What can hang from each mark
pezi: boguzev dumu lukipil pasid
liti: zonem
mazo: zonem
zonem: dumu mazo zefigi
lukipil: pezi
boguzev: zonem
pasid: pezi
zefigi: zonem
dumu: zonem

Each row was made from one small tree. The marks that hang from a mark follow it in brackets, in alphabetical order. Every link used is in the known rows. Write each row's tree.
Known rows
pezi(boguzev(zonem(mazo)) dumu lukipil pasid): [ -3 -52 -22 -22 -21 -59 -60  -1  34  20  19 -25 -12  20   4 -40 -10 -14
   5 -37 -82  19 -44]
pezi(boguzev dumu(zonem(mazo)) pasid): [  3 -25 -29 -30 -26 -45 -33   2  59   3  26 -19  -9  28  44 -47   4  22
 -36 -27 -68  11 -29]
boguzev(zonem(dumu mazo zefigi)): [-34 -27 -36 -30 -36 -44   2 -42  27  36 -19 -16  14  28  -4  28 -10 -30
 -33 -45 -37   8   4]
zonem(dumu mazo zefigi): [-18 -17 -28 -24 -31 -40 -10 -34  42  40 -13 -11  12  46  14  38  -1 -17
 -28 -45 -55  26 -16]
pezi(boguzev dumu): [  4 -52 -16 -16 -18 -54 -31  15  19  14  25 -23 -27  20  51 -51  24  29
 -25 -17 -67   2  -8]
boguzev(zonem): [-25 -32 -20 -24 -35 -25   7 -26   4   5   1 -19   4  -5 -14  -1  -3   5
 -22 -30 -23 -23  23]
boguzev(zonem(dumu mazo)): [-44 -21 -38 -46 -46 -38   7 -48  26  28 -35 -12  15  22  -3  23  -9 -22
 -27 -57 -32  23   2]
liti(zonem): [  8 -21   7 -32 -15   4  -8   0  16   4  14 -31  -8  -2   5  14  12  20
   4 -11 -11 -38  11]
zefigi(zonem(dumu)): [ -8 -44 -10 -11 -44  -3  -7 -16  24  19   3 -31 -11  22  15  12   5   6
 -22 -38 -18 -28  10]
lukipil(pezi): [ -3 -32 -15 -50  -4   3 -42 -30   5 -15  -4 -31  -2   2  -8   9  -3  12
 -17 -33 -20   4   1]
lukipil(pezi(pasid)): [  8 -22 -14 -49   2  17 -51 -17  20 -21   0 -38   1   3  -9   8  -3  29
  -5 -32 -18  -1 -13]
liti(zonem(dumu mazo)): [-12 -12 -11 -53 -28 -10 -11 -22  40  25 -21 -25   3  28  17  38   7  -9
  -3 -39 -23   7 -13]
pezi(boguzev): [  2 -35 -17   1 -22 -42 -22 -23  15   4  18 -17 -12  14  26 -33   4  33
 -33 -23 -39   1   9]
pasid(pezi): [ -8 -34   1 -12 -23 -25 -43 -16   9 -11  -5 -24 -14  20   4  19   8  39
  -1 -16 -22   5  15]
pezi(dumu): [ -3 -38  -7 -37 -20 -27 -15  23  16  11  18 -20 -17   9  25 -18  24  24
  -8 -22 -62 -11  -6]
zefigi(zonem): [ -4 -36  -2  -4 -31   0  -3 -15  15   7  24 -38 -15   9   5   9   5  20
 -24 -18 -21 -50  26]
lukipil(pezi(boguzev pasid)): [ 13 -33 -23 -34   5  -6 -66 -24  23 -20   8 -40  -6  12   8 -17  -5  33
 -21 -28 -21   8 -13]
pasid(pezi(boguzev dumu lukipil)): [  3 -72   1  -2 -22 -60 -90   8   9   2  13 -19 -32  25  19 -24   5  13
  11 -15 -62  26 -21]
mazo(zonem(dumu)): [ -9 -36 -24 -24 -49   0  -5 -33  14   6 -19   2  22  18   6  14  -5  -8
 -14 -60 -22   9 -20]
pezi(boguzev lukipil): [  7 -60  -8  12 -29 -46 -51 -23   4   9  27  -1 -10   7  -5 -37 -16  -5
  -8 -36 -58  12 -15]
pezi(lukipil): [  0 -49   3  -9 -30 -22 -34 -14   3   8  22  -2  -1  -3 -26  -3 -13 -11
   8 -41 -51  -2 -15]

Which tree is each row?
[ 13 -56 -15  21 -21 -47 -58 -15  22   9  37 -23  -1   6 -22 -35 -22  -5
  -1 -26 -47 -16 -20]	pezi(boguzev(zonem(zefigi)) lukipil pasid)
[  0 -40 -24  -4 -40  -9 -12 -28  17  14  -5  -5  21  24   6  18  -7 -14
 -19 -48 -29  -6 -18]	mazo(zonem(dumu zefigi))
[ -4 -42 -34 -44 -11 -13 -63 -33  23 -11 -13 -37  -1  14   4 -18 -11  11
 -23 -41  -8  16 -15]	lukipil(pezi(boguzev(zonem(dumu)) pasid))
[ -2 -14  -7 -37 -17 -17 -16 -15  41  34  -5 -28   3  33  14  45   7 -15
  -7 -26 -29  -9 -12]	liti(zonem(dumu mazo zefigi))
[-13 -35 -29 -75 -14 -11 -42 -19  23  -7  -5 -26  -4  11  12  -1   0 -15
 -36 -33 -47  20 -16]	lukipil(pezi(dumu(zonem(mazo))))
[ 11 -34 -14 -63   3   7 -60  11  26 -16   6 -44 -13   8   9  -5  11  28
  -2 -26 -40   0 -26]	lukipil(pezi(dumu pasid))
[-10 -44  -5 -28 -33 -35 -47   9  20 -10   5 -18 -17  20  21  -5  13  23
 -14 -14 -39   3   2]	pasid(pezi(dumu(zonem)))
[  9 -26 -13 -41 -28 -11 -19  29  48  -7  33 -19  -3   6  20 -31  11  25
 -18 -26 -54 -22 -22]	pezi(dumu(zonem) pasid)
[  0 -62   0  13 -25 -49 -81 -21   4  -6   8 -15 -18  22   1 -11  -8  14
   6 -21 -37  25  -7]	pasid(pezi(boguzev lukipil))
[ -4 -56 -13 -13 -31 -54 -62   3  22 -11  11 -20 -26  27  40 -32  11  25
 -27 -10 -40  14   0]	pasid(pezi(boguzev dumu(zonem)))
[ 10 -61 -20  16 -31 -50 -62 -17  28  19  23 -16   3  18 -15 -32 -22 -15
   0 -42 -42   1 -37]	pezi(boguzev(zonem(dumu zefigi)) lukipil pasid)
[-11 -44 -28 -10 -36 -51 -54 -39  36  20  -4 -11   8  24 -12 -20 -27 -23
  -2 -60 -48  33 -42]	pezi(boguzev(zonem(dumu mazo)) lukipil pasid)
[ -4 -55  -6 -10 -18 -56 -67   8  16  -2   6 -30 -35  31  42 -23  22  42
  -8  -6 -49  17  -1]	pasid(pezi(boguzev dumu))
[ -2 -62   8 -16 -23 -38 -74  13   7   1  10 -18 -24  17   1   3  10   8
  25 -20 -56  17 -21]	pasid(pezi(dumu lukipil))
[ 19 -48 -26 -38  -1 -20 -71   2  35 -15  26 -40 -13  14  23 -39   0  11
 -36 -19 -42  -3 -24]	lukipil(pezi(boguzev dumu(zonem(zefigi)) pasid))
[-15 -12 -25 -20 -35 -32   6 -36  38   9  21  -5  18  18   0  11 -17 -18
 -56 -25 -50  -8   8]	dumu(zonem(mazo zefigi))
[  8 -65 -13 -10 -23 -52 -66  16  24  12  30 -22 -16   9   3 -58  -5  -3
   8 -31 -71  -2 -39]	pezi(boguzev(zonem) dumu lukipil pasid)
[  6 -54 -14   7 -26 -40 -55 -19  18   2  26 -16   1   0 -22 -41 -23   0
   1 -36 -42  -5 -22]	pezi(boguzev(zonem) lukipil pasid)
[  3 -59 -21  -1 -37 -42 -57 -20  26  12   8 -12   4  11 -14 -38 -22 -11
   2 -53 -38  13 -37]	pezi(boguzev(zonem(dumu)) lukipil pasid)
[-22 -27 -22 -26 -43 -12  -3 -38  38  28 -11 -30  -5  35  15  34  -1  -7
 -30 -46 -31  -2   3]	zefigi(zonem(dumu mazo))
[ 17 -47   4 -25 -18 -18 -55  35  29   8  35 -18 -10   5  -6 -22   4   7
  32 -36 -74  -7 -50]	pezi(dumu lukipil pasid)
[-10 -28 -33 -33 -16 -52 -31   0  43  16  10 -36 -12  27  33 -37   8  23
 -19 -24 -67   8 -19]	pezi(boguzev(zonem(mazo)) dumu pasid)
[ 17 -37 -15 -17  -8 -37 -45  26  43   3  32 -33 -24  23  45 -49  22  50
 -11 -17 -64  -5 -25]	pezi(boguzev dumu pasid)
[ -1 -75  -4  -4 -34 -60 -86   2  15  -5  17 -11 -25  20  17 -36  -3  -3
  -9 -18 -56  23 -20]	pasid(pezi(boguzev dumu(zonem) lukipil))
[ 10 -32   3 -21 -20  -7 -18   6  30  23  12 -31  -4  18  13  24  14   0
  -2 -20 -13 -36  -5]	liti(zonem(dumu zefigi))
[  6 -51 -27 -41   7 -28 -72   0  22  -9  13 -50 -18  14  17 -31   5  14
 -21 -17 -39  -4 -19]	lukipil(pezi(boguzev(zonem(zefigi)) dumu pasid))
[-31 -19 -28 -21 -23 -40   6 -41  18  25   2 -23  11  16 -13  26  -8 -14
 -34 -25 -44 -13  18]	boguzev(zonem(mazo zefigi))
